Each row was made from one small tree. The marks that hang from a mark follow it in brackets, in alphabetical order. Every link used is in the known rows. Write each row's tree.
In the rows, zero is written as 128.
Known rows
S[E[Z[A]]]: [121 127 114 147 127 120 119 128 124 132 131 153 128 126 130 135 122 128
 141 131 114 151 151 124 128 120  81 141 129 140 134 119 125 136 112 130
 130 127 136 125 132]
Z[A[S Y] P]: [131 117 122 136 130 129 129 134  87 165 127 149 137 129 131 123 110 151
 133 137 125 128 147 120 118 141  96 105 141 149 142 121 138 137 146 128
  73 132 133 139  99]
S[A[M Y[Z[P]]]]: [142 104 128 127 147 135 140 139  51 137 136 117 121 136 120 125 137 145
  81 133 145 122 150 115 142 111 162  84 120 130 123 121 144 124 133 134
  88 136 173 140 118]
N[L[Q Z[P]]]: [124 136 144 140 139 115 118 125 123 125 117 102 121 140 138 109 133 118
 129 139 121 125 128 135 112 116 103 109 132 127 102 137 131 117  92 137
 119 146 165 138  35]
N[L[Q Z[P[X]]]]: [134 131 128 141 145 107 120 123 129 126 123  76 127 131 130 109 134 115
 130 125  99 116 135 130 119 112 103 111 132 147 103 133 127 125  90 132
 106 151 175 145  34]
A[M[F] Y]: [121 119 128 128 142 129 137 136  92 128 141 130 118 120 131 126 131 136
 109 131 149 123 146 120 130 118 136 104 127 125 101 123 142 103 126 127
  88 135 198 125 150]
Y[A[M] Z]: [134 115 138 127 132 141 134 114  72 136 123 109 127 117 120 116 131 167
  90 133 133 130 140 121 138 107 127 123 129 126 105 157 141 142 123 130
 126 136 180 133 112]
E[S Z[A[M Y]]]: [130 101 113 141 134 130 142 137  88 125 138 147 127 119 133 130 114 124
 117 142 132 141 158 112 129 107  90 108 121 155 125 114 143 132 121 126
 113 121 180 128 102]
Y[Z[A P]]: [156 126 125 131 124 136 123 109  88 152 119 120 139 138 129 125 118 139
 127 128 110 132 125 127 128 131  95 136 146 139 115 157 131 155 125 130
 101 134 117 136  77]
S[E]: [120 124 124 127 132 126 124 128 109 129 133 152 126 125 127 136 134 137
 126 125 131 134 147 128 132 125 125 123 131 127 134 123 125 122 119 131
 119 135 133 124 160]
A[S[W[N Q V]]]: [ 99 116 141 139 153 104 135 147 157 131 130 121 116 112 129  99 125 113
 108 138 104 131 147 117 113 148  83 131 125 129 139 115 119  81 123 136
  96 155 179 140 106]
W[P[X] Q V]: [126 117 135 138 142  96 125 126 142 112 124  72 127 107 130  94 126  93
 107 127  71 121 125 122 125 138 111 137 134 146 109 128 124 111  97 138
  82 155 173 141  38]
P[Z[A]]: [134 134 122 138 123 130 125 117 142 146 123 130 138 130 130 123 114 125
 137 128 111 131 123 125 124 132 102 141 140 144 116 141 119 143 129 129
 126 124 124 132  90]
Z[A[M[F] Y]]: [130 125 123 137 136 131 133 123  87 144 134 139 126 123 135 119 117 132
 121 134 135 128 140 120 127 122 110 113 137 135  97 134 141 121 122 127
  84 132 181 130 111]
Z[A[S] P[X]]: [139 123 110 138 125 121 135 114 128 168 126 119 145 129 125 129 114 123
 145 119  86 125 146 120 126 136  98 128 142 168 139 141 125 142 140 123
 103 143 104 144  78]
S[E W[P Q]]: [121 123 139 127 155 114 122 129 133 114 122 150 123 115 129 112 138 112
 115 127 108 132 149 131 117 134 128 121 133 128 148 116 112  92 102 140
  62 161 156 130 106]
Y[Z[P]]: [146 123 131 122 131 135 127 122  92 139 125 110 131 136 126 131 131 147
 115 125 125 125 129 127 130 126 119 125 136 131 122 147 131 138 128 130
 106 137 134 131 114]
S[A E]: [117 121 120 135 135 121 129 133  97 132 135 155 120 131 123 135 140 117
 123 125 128 130 153 125 140 117 156 113 121 125 141 112 126 122 127 134
 132 130 130 129 157]
P[X Z]: [131 124 114 129 136 122 131 125 154 131 134  96 135 120 119 132 129 126
 124 113 106 117 137 119 134 123 127 132 130 154 120 125 117 133 128 124
 115 131 148 132 124]
N[L[Z[A]]]: [127 135 134 148 124 108 108 106 117 138 121 126 131 134 137 116 112 122
 131 136 104 140 117 131 118 127  88 125 138 133  86 140 132 148 103 129
 101 138 125 139  42]
W[L[Z] N P Q]: [ 98 128 149 142 139  89 109 143 160  91 113  92 108  92 134  92 126  85
 105 145  84 141 118 134 115 148  78 136 122 126 129 139 130  82  85 136
 121 145 191 138  18]
F[M]: [130 134 127 127 135 135 126 125 132 126 130 125 130 123 126 126 134 125
  99 124 131 127 124 130 119 145 136 124 126 121 138 154 125 130 136 126
 142 123  77 132 104]
E[S]: [132 113 120 124 127 132 138 125 104 126 132 142 130 124 131 138 127 114
 132 129 125 123 138 125 129 118 127 122 129 136 125 132 129 130 128 127
 135 124 131 122 121]
L[Q Z[P[X]]]: [139 135 116 132 147 111 123 128 138 117 121  79 127 120 126 111 133 109
 133 124  92 120 139 132 132 119 111 118 132 155 126 132 127 118  98 126
 138 144 176 144  42]
A[S[E W[V]] Y]: [109 107 121 130 157 103 122 150  68 147 146 161 119 119 125 121 125 163
  98 134 138 134 172 111 128 134 113  98 136 130 114  82 129 107 128 131
  40 159 169 131 163]
X[P]: [132 120 118 130 129 120 128 130 125 134 130 127 132 132 127 133 135 132
 132 115 128 128 130 126 135 126 127 123 135 120 135 123 125 129 137 128
 140 128 137 129 127]
Y[A[M S[W[N]]]]: [ 99 112 137 130 145 126 140 134 143 141 127 129 121 107 119 115 133 147
 100 136 127 136 162 117 128 123 115 118 116 123 139 123 130  89 141 125
 132 145 174 135 141]
A[M[F] S[W]]: [113 125 129 125 144 119 148 123 125 155 141 146 119 133 129 132 132 113
 113 123 130 129 163 119 129 123 137 115 129 133 116 127 122  87 140 121
  94 160 153 130 141]
P[X Z[A]]: [142 130 109 139 130 122 127 112 150 147 127 105 144 121 123 125 116 121
 137 114  90 123 131 119 132 128 101 141 139 163 115 135 117 150 127 125
 117 129 136 137  84]
Z[A[Y] P[X]]: [154 117 107 135 137 126 122 127  98 145 128 116 145 120 123 121 119 148
 134 122 110 119 136 119 126 129 107 113 141 155 126 114 133 148 127 125
  72 127 145 139  99]
L[Q Z[A[S] P]]: [128 143 125 143 132 118 126 123 123 152 113 120 128 131 137 106 112 108
 145 143  94 136 143 133 119 135  76 120 141 159 136 151 133 125 113 129
 139 146 147 150   6]
S[A]: [125 126 126 136 131 121 133 133 116 132 131 130 122 134 123 127 135 109
 124 126 127 123 135 125 136 120 161 118 119 125 133 116 128 127 133 132
 143 124 126 133 122]
E[S[A W]]: [136 109 113 127 143 119 142 129  96 132 135 159 124 134 122 137 139  98
 125 122 127 116 153 120 134 109 168 110 121 131 134 101 118 118 136 128
 124 130 124 127 123]
X[P[Z]]: [127 121 119 129 132 123 129 129 146 137 133 118 133 132 125 134 134 135
 126 112 126 127 132 123 136 126 126 127 136 128 128 124 116 125 141 130
 144 127 147 128 126]
Z[A[M[F]] P[X]]: [142 123 112 133 130 125 138 101 125 152 128 103 138 131 130 131 125 105
 139 113  95 122 142 122 132 119 117 132 141 148  99 154 124 123 121 123
 111 145 138 134  88]
P[X Z[A[M S]]]: [124 122 114 137 130 124 147 113 148 165 135 111 139 124 124 127 112 116
 121 121  91 129 154 113 135 126 105 123 134 180 122 150 121 131 138 122
 114 149 140 146  78]

Write each row's tree
[123 115 119 146 131 121 128 146 108 154 133 142 132 129 130 130 113 145
 133 140 123 139 156 115 118 131  74 113 130 155 149 107 138 133 143 128
  88 128 149 135 111] | E[Z[A[S Y] P]]
[151 125 109 134 127 125 126 110 129 148 123 108 145 129 125 126 122 122
 145 115  90 123 131 124 127 129 108 135 142 154 125 137 122 147 125 124
 111 133 109 138  83] | Z[A P[X]]
[123 124 113 140 122 121 135 121 138 172 131 140 141 134 129 131 115 131
 138 117 105 132 142 120 129 138  92 130 147 150 139 138 119 139 153 128
 131 134 128 139  80] | X[P[Z[A[S]]]]
[ 93 116 131 132 134 129 140 120  82 157 135 154 118 113 126 128 135 148
 113 130 131 133 177 120 133 110 125 119 132 127 114 151 137 103 134 130
 119 150 182 124 163] | Y[A[M[F] S[E]]]
[131 139 130 131 141 118 121 130 132 116 115 100 121 129 133 109 131 113
 132 137 113 129 131 137 126 125 111 118 131 136 126 135 132 113 102 130
 149 139 166 139  48] | L[Q Z[P]]
[167 124 111 132 130 127 125 107  92 153 124  96 145 130 122 126 120 137
 128 114  90 122 131 121 135 126  97 137 147 160 115 152 128 162 121 126
  91 138 127 141  67] | Y[Z[A P[X]]]
[137 113 125 118 141 113 129 122 115 119 128 142 128 119 131 128 131  96
 120 126 109 126 140 127 127 125 141 122 133 132 120 109 119 111 120 127
  94 145 130 124  83] | E[S[W[P]]]
[113 122 121 124 144 119 130 133 111 153 139 173 125 128 123 136 132 141
 120 123 130 134 171 122 129 130 127 114 132 136 146 109 118 107 136 126
  85 156 125 129 164] | A[S[E W]]
[126 112 114 131 161 117 124 150  70 130 142 173 119 125 117 128 143 147
 109 125 150 124 168 116 136 116 163  90 122 120 140  72 126 112 129 133
  72 136 161 130 182] | S[A[Y] E W]
[126 124 135 127 142  92 115 124 127 118 127 106 123 124 131 108 128 108
 106 130 102 133 125 124 129 138 135 133 136 115  87  98 118 108 108 131
  91 157 134 131  73] | S[W[P V]]
[121 110 103 143 142 107 130 140 125 127 141 119 122 130 116 143 148 111
 126 113 106 130 170 116 144 103 140 120 115 146 150  92 119 120 120 131
 131 133 140 130 158] | S[A E[Z[P[X]]]]
[114 135 135 153 127 104 104 119 149 127 121 115 125 119 136 113 114 115
 124 139  97 145 118 131 117 135  63 132 129 127  96 138 134 128  98 129
 117 131 143 138  51] | W[N[L[Z[A]]]]
[117 114 130 131 134 131 127 125  51 158 130 146 126 111 119 126 128 183
 106 131 128 134 167 119 135 118 102 124 139 138 133 151 140 144 134 133
  96 145 168 131 144] | Y[A[S[E]] Z]
[139 139 121 146 145 117 115 139  95 122 120 124 125 113 134  92 111 133
 133 146 117 133 132 130 123 128  78 110 137 149 119 126 144 134  97 131
 110 129 199 146  25] | L[Q Z[A[Y]]]
[104 120 125 130 145 106 116 143 122 124 131 145 115 112 121 125 139 132
 119 125 133 137 148 123 122 130 100 130 126 111 134 102 116  88 108 129
 115 144 152 121 163] | S[E W[L N]]
[123 125 125 131 149 116 146 124 119 138 140 139 114 140 124 127 145  99
 114 120 133 121 153 121 138 108 179 113 118 115 107 113 120  92 131 127
 119 147 151 129 140] | S[A[M[F]] W]
[149 141 111 143 140 113 119 115 134 131 114  88 135 122 129 102 119 107
 148 127  78 126 135 132 127 124  87 128 141 165 120 143 127 136  94 126
 135 142 159 149   4] | L[Q Z[A P[X]]]
[115 119 149 133 148 116 132 128 128 137 115 136 126 106 125  93 131 134
 113 136 105 124 149 125 111 134 118 125 133 136 151 131 123 108 129 138
  76 157 176 139  71] | Y[A[S[W[P Q]]]]
[154 113 120 127 137 132 126 113  80 143 122  82 139 114 113 120 136 171
 112 116 108 114 139 120 137 112 118 132 140 141 116 143 133 156 127 127
 104 135 165 135 108] | Y[A Z[P[X]]]
[126 127 115 137 128 124 137 109 136 156 133 125 134 135 133 129 125 112
 131 112 112 132 138 121 136 119 112 134 146 131  96 152 119 119 133 127
 140 137 168 129  95] | X[P[Z[A[M[F]]]]]
[145 118 112 132 128 130 137 104 134 147 125 102 143 131 126 127 122 114
 129 119  95 128 139 122 134 122 122 122 135 155 119 143 125 135 122 122
 121 142 117 142  78] | Z[A[M] P[X]]
[111 116 143 139 132 108 128 134 108 127 121 102 117 122 133  96 125 116
 115 139 117 124 121 122 111 136  98 136 133 122 105 137 125 116 103 140
 116 147 167 132  75] | W[L Q V]
[154 121 112 134 128 124 134 112  91 174 129 107 144 129 122 129 113 139
 128 117  86 125 146 117 132 133  89 130 147 175 130 155 129 157 137 124
  81 148 120 147  64] | Y[Z[A[S] P[X]]]
[103 133 159 150 138  97 117 142 142 109 121  67 112 118 141  86 129  90
 109 147 102 127 116 126 109 132  75 133 127 111  84 127 132  93  79 149
 114 148 198 134  19] | W[N[L[Q]] P V]
[114 119 131 133 129  88 107 125 101 123 123  89 117 128 132 114 124 121
 111 139 106 138 119 127 128 135 109 129 138 118  73 123 130 120 101 127
 134 150 134 133  51] | W[L[Z[P]] V]
[123 108 130 128 152 126 142 139 149 111 126 144 122 107 128 117 135 101
 126 130 116 121 148 123 111 128 100 126 121 131 159 121 118  86 117 132
 114 132 175 127 119] | E[S[W[N Q]]]
[133 101 114 132 140 125 141 147  60 127 140 154 123 121 125 132 133 119
 118 133 141 113 151 115 134 110 154  92 120 136 133  99 140 131 137 133
 109 114 163 128 127] | E[S[A[Y]]]
[131 126 131 148 135 109 105 124  84 135 126 137 129 125 136 111 109 148
 120 142 122 136 124 125 117 128  84 103 137 135  89 119 142 151 105 130
  61 133 158 139  59] | N[L[Z[A[Y]]]]
[103 122 154 140 134 107 123 145 156 105 116  99 115 100 133  95 130  91
 114 141 100 131 118 130 109 146  85 138 122 122 143 139 126  85  99 142
 115 139 179 133  54] | W[L N P Q]
[138 134 120 136 127 114 110 111 127 134 115 125 134 132 133 122 116 119
 137 133  96 142 125 135 129 136  99 129 141 138 112 140 129 138 114 123
 132 133 111 139  50] | L[Z[A P]]
[135 111 118 132 149 124 125 148  29 134 141 151 118 122 118 127 136 160
  94 130 145 125 159 116 143 114 141  94 126 132 131 105 142 135 123 138
  70 131 183 132 159] | S[A[Y[Z]] E]
[137 126 113 139 124 123 125 117 140 153 126 129 142 133 129 126 121 131
 140 115 110 131 128 124 132 130 101 136 146 135 122 135 117 144 136 130
 142 125 132 133  86] | X[P[Z[A]]]
[110 135 138 140 134 119 130 152 137 116 120  97 112 113 129 100 133 110
 132 139 128 123 128 128 113 128  78 136 121 123 138 137 130  95 102 138
 163 129 191 130  80] | W[L[Q] N]
[102 119 146 146 129 104 117 134 134 123 132  94 119 126 135 114 127 123
 110 138 117 132 118 120 116 131  86 132 124 105  80 118 132 111 105 138
 117 136 152 129 108] | W[N[L] V]
[124 124 122 148 149 119 125 130 142 129 125 166 127 125 129 116 128 122
 136 129 112 146 160 123 114 122  77 136 130 141 157 115 111 115 104 136
  88 143 160 130 128] | S[E[Z[A]] W[Q]]
[127 108 123 133 150 123 145 139 142 111 131 147 121 123 128 125 135 105
 131 131 121 128 158 120 115 111 106 127 119 144 155 109 116 105 118 131
 108 136 173 125 123] | E[S[W[Q]] Z]
[146 107 114 126 146 125 135 141  66 155 141 105 134 118 117 130 122 166
 101 122 118 113 159 111 134 127 106  99 137 167 139 122 140 139 144 125
  42 145 174 143 117] | A[S Y[Z[P[X]]]]
[124 127 115 133 138 119 126 120 107 166 131 181 133 130 127 130 118 136
 135 125 115 140 165 123 125 135 101 123 142 145 141 119 117 125 132 126
  83 153 109 134 128] | Z[A[S[E W]]]
[136 116 110 143 130 121 137 116 152 136 130  96 137 131 125 131 124 111
 129 122  94 140 147 118 134 111 102 131 124 160 126 127 124 133 117 122
 132 138 137 138  89] | E[Z[A[M] P[X]]]
[117 123 120 145 130 100 113 136  73 151 128 141 122 112 131 110 102 142
 118 145 117 140 141 122 121 141  73 110 139 154 116 121 144 139 123 123
  85 142 157 144  44] | W[L[Z[A[S Y]]]]
[107 122 142 142 137  92 115 132 111 112 120  96 112 114 134  93 121 112
 108 144 102 136 119 127 118 138  89 132 133 126  92 137 128 112  91 134
 123 152 179 139  35] | W[L[Z] Q V]
[117 116 128 137 131  83 116 126 130 125 131  56 126 112 124 105 123 104
 101 123  83 122 121 115 132 133 113 144 139 143  72 116 116 120 102 132
 100 155 163 132  37] | W[L P[X Z] V]
[105 114 137 131 128 136 144 122 107 150 126 128 126 116 123 120 128 153
 108 137 130 131 153 120 130 118 128 115 124 134 130 147 139 125 143 127
 137 142 158 136 122] | Y[A[M S]]
[127 127 126 135 126 137 137 111 142 145 124 124 135 131 131 123 115 122
 120 132 116 137 131 122 130 125 116 129 133 146 108 151 123 129 125 128
 133 133 134 135  85] | P[Z[A[M]]]
[130 128 110 141 128 120 135 117 147 167 132 116 142 121 122 127 110 123
 135 118  86 124 146 116 129 133  91 136 141 179 130 141 119 147 142 123
 103 139 132 143  79] | P[X Z[A[S]]]
[105 112 136 125 156 130 150 131 125 144 134 169 120 124 126 122 134 127
 106 130 127 135 179 121 120 127 127 101 125 144 158 134 119  84 125 132
  80 171 164 138 146] | A[M S[E W[Q]]]
[136 111 122 127 143 106 134 126 104 122 131 146 122 126 126 126 139  78
 116 126 107 120 146 123 135 115 172 113 123 130 126  99 119 110 126 132
 105 141 125 129  79] | E[S[A W[P]]]
[121 125 138 134 131 111 111 116 120 129 124 112 126 140 134 128 130 127
 120 133 118 133 124 133 119 124 117 112 132 120  96 130 130 127 111 129
 104 144 125 133  81] | N[L[Z[P]]]
